Each row was made from one path, in order. Every step used is in the known rows, and no mark comes twice. Write each row's path.
Known rows:
g > f: -.20	-.25	.29	-.01	.06	.03	-.06	.05	-.13	-.01	.12	.03	-.19	-.17	.01	-.10	.05	.12	-.01	-.03	-.01	.16	-.11	-.01	.07	.31	-.01	.09	-.03	-.06	-.06	.15
v > k > c > s > r: -.09	.06	.11	.09	.04	.13	-.26	.07	-.08	.15	.18	.09	-.07	-.02	-.02	-.03	-.36	.05	.02	.08	-.17	.18	-.21	.02	-.01	.07	.11	.02	-.05	.18	.01	.18
f > g > m: .02	-.04	-.19	.03	.05	-.27	-.04	.14	-.02	.18	-.08	.07	.03	-.02	.00	-.07	.05	.01	-.11	.09	.01	.26	-.14	-.06	-.08	.11	.09	.01	-.14	-.04	.18	.14
x > r > s > c: .20	.07	-.06	-.06	-.10	-.12	-.09	-.11	-.16	.05	.39	.03	-.10	-.36	-.06	.17	-.05	-.03	.06	-.06	-.05	.03	-.29	-.03	.21	.00	-.01	.16	.11	.06	.06	.11
f > v > k > c: -.09	.22	-.05	.08	.01	-.07	-.23	.07	.01	.04	.16	.09	-.38	.17	.12	.09	.01	.03	-.05	.01	-.11	.33	-.27	-.12	.02	-.06	.08	.10	-.09	.07	.20	.26
a > m > g > f > v > k > c > s: -.30	.32	.33	.11	.11	-.10	-.25	.03	-.05	-.01	.28	.07	-.42	.45	.08	.03	-.17	.14	.05	.08	-.01	.75	-.21	.05	.14	.09	.17	-.08	-.27	.14	.21	.11
p > e: .16	.01	-.05	.03	-.02	.18	-.12	.02	.08	.12	.08	.06	-.03	.35	-.03	-.23	-.04	.05	.08	.03	-.25	.05	.05	.02	-.05	.32	-.03	-.09	.04	.05	.03	.13
v > k: -.14	-.03	.14	.07	.05	-.08	-.17	-.06	.07	.08	.23	.01	-.08	.22	.09	.31	-.12	.09	.06	.11	.04	.31	-.07	-.08	.10	.12	.12	-.04	-.07	-.01	-.09	.14
x > r > s > c > k: .07	.04	.09	-.02	.01	-.05	-.21	.04	-.11	.12	.22	.12	.00	-.20	.03	.34	.08	.01	.14	.09	.02	.12	-.26	-.04	.25	.34	.14	.14	.08	.10	-.01	.05
x > r > s > c > k > v: .00	.11	-.09	-.01	.04	-.01	-.19	-.04	-.11	.07	.42	.10	-.39	-.13	.09	.18	.02	.00	.10	.00	.05	.14	-.43	-.09	-.02	.11	.02	.20	-.08	.13	.19	.19
c > k > v > f > g > m > q > e: -.13	.00	.11	.04	-.03	-.14	-.03	.01	.11	.17	-.08	-.17	-.33	-.27	.33	-.25	-.13	.14	.05	.00	.14	.42	.09	-.02	-.23	.41	.08	-.11	-.31	-.08	.06	.25
r > s > c: .16	.16	-.08	-.06	-.06	-.11	-.10	-.10	-.15	.04	.40	.00	-.09	-.27	-.05	.13	-.05	-.02	.01	-.08	-.09	-.01	-.22	.05	.29	.06	-.03	.14	.09	.11	.02	.10
a > m > g: -.13	.17	.11	.01	.03	-.17	.02	-.01	.05	.09	-.12	-.04	-.17	-.21	.08	.06	-.24	.09	.01	-.04	.26	.20	.07	-.08	-.09	-.07	.07	-.05	-.27	-.07	.06	.04
f > v > k: -.13	.06	.14	.06	-.04	-.08	-.10	-.14	.04	.04	.37	.01	-.10	.20	.17	.14	.11	.08	-.03	.08	-.04	.69	-.15	-.10	.03	.03	.15	-.06	-.04	.07	-.02	.32
g > m: -.09	.00	-.15	.04	.09	-.31	-.01	.05	.00	.09	-.01	.02	.04	.13	-.03	-.02	.11	.11	.01	.02	.01	.01	-.18	.00	-.01	.03	.05	.02	-.10	-.01	.16	.02
m > a: -.08	-.10	.16	-.04	.06	.14	.08	.04	.13	.02	-.18	-.10	.13	.17	.03	-.25	.02	.03	-.15	-.04	-.08	-.34	.00	.03	.18	-.05	.14	.06	-.04	-.02	.05	.01
x > r > s: .04	-.09	-.18	-.07	-.01	-.09	-.07	-.16	-.09	-.02	.20	.03	.13	-.24	-.14	-.03	.05	-.02	.15	-.03	.02	-.24	-.31	.03	.10	-.20	.00	.03	.06	.01	.14	-.04
v > f > g: .08	-.18	.15	.00	-.03	.02	-.04	.10	-.03	.16	-.08	-.02	-.05	-.24	.11	-.20	-.08	-.10	-.17	.09	.10	.41	.05	-.01	-.17	.20	.09	-.04	-.12	-.07	-.07	.19
k > c > s > r > x: -.04	.02	.04	-.01	-.03	.01	-.29	.01	-.13	.07	-.01	-.07	.33	.00	-.06	-.06	-.04	.03	-.01	.01	-.28	.09	-.31	-.03	-.17	.11	-.01	.13	.05	.14	.16	.19
r > s > c > k > v > f > g: .08	-.07	.08	-.02	.00	.00	-.15	.06	-.11	.19	.18	.02	-.23	-.31	.14	-.12	-.07	-.10	-.13	.08	.09	.42	-.18	-.01	-.09	.28	.08	.06	-.15	.03	.02	.28
c > s > r > x: -.03	-.04	.09	-.02	-.04	.02	-.24	-.05	-.13	.06	.03	-.09	.44	.00	-.07	-.07	-.02	.03	.00	.02	-.25	.14	-.26	-.01	-.17	.14	.00	.07	.07	.13	.08	.18
p > e > q > m > g > f: -.35	-.29	.36	.01	.01	.02	-.07	.10	-.02	.12	.07	.08	-.35	-.08	.04	-.22	-.32	.13	.02	-.08	.02	.38	-.08	-.01	-.04	.39	.06	-.04	-.22	-.12	.04	.12
v > k > c > s: -.18	.28	.19	.11	.12	-.04	-.27	.06	-.01	-.02	.21	.08	-.27	.59	.02	.13	-.24	.05	.08	.11	-.06	.43	-.17	.09	.18	.11	.13	-.08	-.16	.15	.18	-.04
e > q > m > g > f: -.40	-.29	.38	.00	.02	-.04	-.03	.09	-.05	.08	.04	.06	-.34	-.20	.05	-.14	-.30	.11	.00	-.09	.11	.36	-.10	-.03	-.02	.27	.07	-.01	-.23	-.13	.03	.08
e > q > m > g: -.29	-.05	.12	.01	-.05	-.12	.06	.05	.13	.13	-.10	.04	-.21	-.05	.06	-.06	-.50	-.02	.02	-.09	.18	.28	.01	-.03	-.13	-.04	.11	-.14	-.29	-.11	.12	-.09
v > f: -.13	-.19	.30	.03	.03	-.04	.02	-.07	-.01	.04	.03	-.11	-.04	-.05	.09	-.18	.02	.06	-.02	-.01	.16	.11	.02	.09	-.11	.11	.03	-.03	-.09	-.05	-.17	.04
a > m: -.05	.21	-.02	.03	-.01	-.14	.00	-.03	.02	.05	-.06	-.05	-.21	.05	.01	-.07	.00	.25	.09	.03	.05	-.03	.04	.01	-.01	-.37	.04	.03	-.17	-.11	.03	.05
g > m > q: .09	-.08	.19	.05	.04	-.06	.04	-.04	.14	.04	-.01	-.02	.00	-.07	.06	-.14	.09	.11	-.13	.01	.14	.02	.20	.00	-.10	-.23	.00	-.06	-.21	-.09	-.01	.16
p > e > q: .02	-.19	.03	.05	-.17	.36	-.07	.08	.18	.20	-.01	.09	-.04	.15	-.09	-.18	-.31	.10	.06	.04	-.22	.02	.17	.07	-.10	-.16	.00	-.15	-.01	-.06	.02	-.19
x > r: .10	-.18	.04	.00	-.09	-.02	.01	-.01	-.02	.01	.00	.05	-.03	-.20	-.03	.08	.00	-.01	.11	.03	.09	.09	-.15	-.16	-.18	-.15	.06	.06	.04	-.09	.08	.04

Which path is each row?
-.11	.00	.06	.03	-.07	-.16	.02	-.03	.11	.15	-.06	-.20	-.35	-.29	.31	-.32	-.17	.13	.01	-.04	.13	.39	.11	-.01	-.26	.29	.02	-.11	-.31	-.10	.07	.26 -> k > v > f > g > m > q > e
.12	-.13	.20	.05	.04	-.04	.01	-.01	.12	.12	.05	-.03	-.16	-.19	.13	-.26	.04	.05	-.22	.04	.20	.23	.15	-.02	-.23	-.16	.02	-.05	-.32	-.10	.02	.31 -> k > v > f > g > m > q
-.24	-.02	.26	-.03	-.06	-.10	.07	-.07	-.13	-.02	.24	.03	-.27	-.15	.16	-.35	.21	.04	-.12	-.11	-.02	.80	-.20	-.06	-.10	.15	.09	-.03	-.11	.05	.12	.39 -> q > m > g > f > v
-.06	.05	.11	.01	-.12	-.01	.05	-.06	.13	.05	-.12	-.20	-.22	-.26	.25	-.21	-.19	.11	.07	-.06	.07	.23	.25	.00	-.13	.23	-.01	-.15	-.16	-.09	-.02	.11 -> m > q > e
-.11	.05	.04	.03	-.07	-.16	.04	-.04	.13	.09	-.12	-.18	-.19	-.20	.23	-.22	-.13	.16	.08	-.05	.07	.23	.17	.00	-.14	.26	.02	-.14	-.22	-.09	.05	.14 -> g > m > q > e
-.06	-.12	.03	-.01	.10	-.05	.04	.14	.13	.15	-.23	-.05	.15	.17	.04	-.29	.06	.04	-.23	.02	-.08	-.18	-.10	-.01	.13	.01	.21	.05	-.14	-.05	.17	.12 -> f > g > m > a
-.15	.02	.20	.08	.03	.14	-.24	.05	-.15	.13	.28	.10	-.15	-.09	.02	-.14	-.23	.08	-.03	.05	-.20	.42	-.28	.01	-.01	.12	.12	.04	-.04	.20	.03	.32 -> g > f > v > k > c > s > r
-.03	-.05	-.03	.05	.07	-.29	-.12	.13	-.07	.24	.10	.05	-.16	-.07	.10	-.04	.05	.05	-.10	.09	.09	.42	-.26	-.05	-.10	.29	.13	.08	-.21	.00	.13	.26 -> s > c > k > v > f > g > m
.05	.08	.18	.02	.02	.00	-.18	.12	-.06	.14	.13	.10	-.08	-.07	.10	.36	.06	.03	.07	.10	.01	.23	-.11	-.06	.20	.44	.15	.13	.04	.10	-.08	.08 -> s > c > k
.05	-.13	.08	.00	-.01	.03	-.05	.07	-.05	.14	.05	-.01	-.24	-.23	.15	-.23	-.10	-.10	-.18	.06	.12	.43	-.06	-.04	-.25	.14	.05	.01	-.18	-.04	.03	.28 -> k > v > f > g
.03	-.13	.12	.01	.02	.04	-.12	.10	-.05	.17	.03	.02	-.22	-.20	.17	-.15	-.06	-.09	-.15	.11	.14	.46	-.08	-.04	-.22	.27	.10	.02	-.18	-.02	.00	.25 -> c > k > v > f > g
-.08	.01	.08	.02	-.02	-.01	-.34	-.01	-.10	.09	.07	-.07	.30	.08	-.03	.04	-.09	.05	.01	.05	-.27	.21	-.34	-.05	-.13	.16	.04	.12	.03	.14	.12	.24 -> v > k > c > s > r > x
-.14	-.08	.27	.04	.06	-.03	-.10	-.06	-.06	.09	.27	-.05	-.35	-.07	.19	-.04	.02	.06	.01	-.01	.18	.25	-.20	.03	-.13	.24	.05	.10	-.17	.04	-.07	.18 -> s > c > k > v > f
-.05	.03	.01	.02	-.09	-.14	.03	.01	.12	.14	-.15	-.16	-.20	-.28	.26	-.24	-.17	.11	.02	-.02	.07	.36	.18	-.03	-.17	.29	.04	-.14	-.24	-.10	.07	.19 -> f > g > m > q > e
-.17	-.12	.18	.03	.05	-.03	-.02	-.11	-.03	.03	.21	-.10	-.31	-.03	.14	-.22	-.02	.05	-.02	-.06	.18	.12	-.14	.06	-.23	.03	-.03	.04	-.19	-.01	-.03	.15 -> k > v > f
-.12	-.13	.21	.02	.06	-.06	-.13	-.11	-.10	.08	.34	-.03	-.31	-.17	.14	-.04	.03	.05	.07	-.01	.21	.18	-.32	.02	-.12	.16	.05	.11	-.14	.03	-.01	.17 -> x > r > s > c > k > v > f
-.10	.15	-.05	.09	.07	-.07	-.27	.13	.05	.07	.07	.08	-.37	.18	.07	.20	-.15	.05	.02	.03	-.06	.08	-.22	-.10	.08	.00	.05	.12	-.12	.01	.15	.13 -> v > k > c
-.15	-.05	.20	.01	.08	-.06	-.13	-.10	-.09	.08	.34	-.05	-.29	-.10	.15	-.07	.04	.06	.03	-.02	.17	.13	-.27	.08	-.05	.21	.03	.09	-.15	.06	-.04	.17 -> r > s > c > k > v > f
.04	.11	.08	-.02	.04	-.04	-.22	.04	-.10	.12	.22	.10	.00	-.14	.04	.31	.09	.02	.10	.07	-.02	.09	-.22	.01	.30	.40	.13	.12	.06	.13	-.04	.04 -> r > s > c > k
-.09	-.12	.15	.00	.12	-.06	-.03	.13	.07	.21	-.06	-.05	-.04	.10	.13	-.23	.06	.07	-.22	.03	-.02	-.01	-.22	-.02	.11	.18	.24	.14	-.19	.00	.15	.22 -> s > c > k > v > f > g > m > a
-.03	.17	-.11	-.01	.07	-.01	-.19	-.03	-.11	.06	.42	.08	-.38	-.07	.11	.16	.02	.00	.07	-.01	.03	.11	-.38	-.03	.04	.16	.00	.18	-.09	.16	.17	.18 -> r > s > c > k > v
.11	-.14	.09	-.02	-.03	.00	-.15	.05	-.12	.19	.19	.04	-.24	-.39	.13	-.10	-.07	-.10	-.11	.08	.12	.47	-.23	-.06	-.16	.22	.10	.08	-.14	.00	.05	.30 -> x > r > s > c > k > v > f > g
-.24	.25	.30	.10	.10	-.03	-.26	.03	-.08	-.04	.32	.09	-.33	.52	.05	.01	-.10	.08	.03	.08	-.10	.69	-.25	.08	.16	.16	.14	-.07	-.16	.17	.19	.09 -> g > f > v > k > c > s
-.04	-.02	.13	.04	.01	.16	-.12	.00	-.11	.13	.15	.05	.11	-.10	-.06	-.13	-.29	.03	.01	.06	-.13	.15	-.11	.07	-.04	.06	.08	-.04	.01	.18	-.07	.11 -> c > s > r
.18	-.10	.16	.04	.01	-.04	.02	.03	.13	.11	-.06	.00	-.02	-.19	.08	-.17	.04	.04	-.21	.06	.13	.19	.23	-.04	-.14	-.16	.03	-.07	-.24	-.11	.00	.24 -> f > g > m > q
-.27	-.06	.33	.05	.01	-.09	-.13	-.11	-.02	.05	.39	.02	-.20	.03	.20	.13	.05	.11	-.05	.05	.04	.85	-.18	-.13	.04	.24	.17	-.05	-.11	.04	-.03	.40 -> m > g > f > v > k
-.21	.20	.09	.08	.04	-.12	-.24	.08	-.01	.08	.16	.08	-.52	.04	.16	.07	-.05	.13	-.03	-.01	-.03	.44	-.28	-.15	.02	-.02	.10	.12	-.21	.01	.21	.33 -> a > m > g > f > v > k > c
.10	-.14	.25	.06	.07	-.02	-.04	.03	.12	.15	.03	-.01	-.15	-.16	.16	-.18	.07	.07	-.19	.08	.21	.27	.13	-.03	-.20	-.04	.07	-.04	-.31	-.08	.00	.30 -> c > k > v > f > g > m > q
-.03	-.03	-.09	.02	.10	-.31	-.14	.08	-.09	.23	.16	.05	-.11	-.13	.07	-.07	.07	.04	-.08	.07	.07	.30	-.33	.00	-.03	.25	.12	.09	-.20	.03	.16	.23 -> r > s > c > k > v > f > g > m
-.35	.26	.32	.10	.11	-.14	-.24	.04	-.05	-.02	.29	.10	-.44	.55	.09	-.03	-.24	.08	.05	.05	-.03	.78	-.27	.06	.13	.19	.19	-.10	-.27	.14	.24	.11 -> q > m > g > f > v > k > c > s
-.27	-.24	.38	-.01	.08	-.02	-.05	.06	-.11	.03	.06	.03	-.20	-.35	.06	-.02	-.12	.06	-.04	-.07	.15	.32	-.09	-.06	.01	.44	.03	.04	-.13	-.05	-.03	.15 -> m > g > f
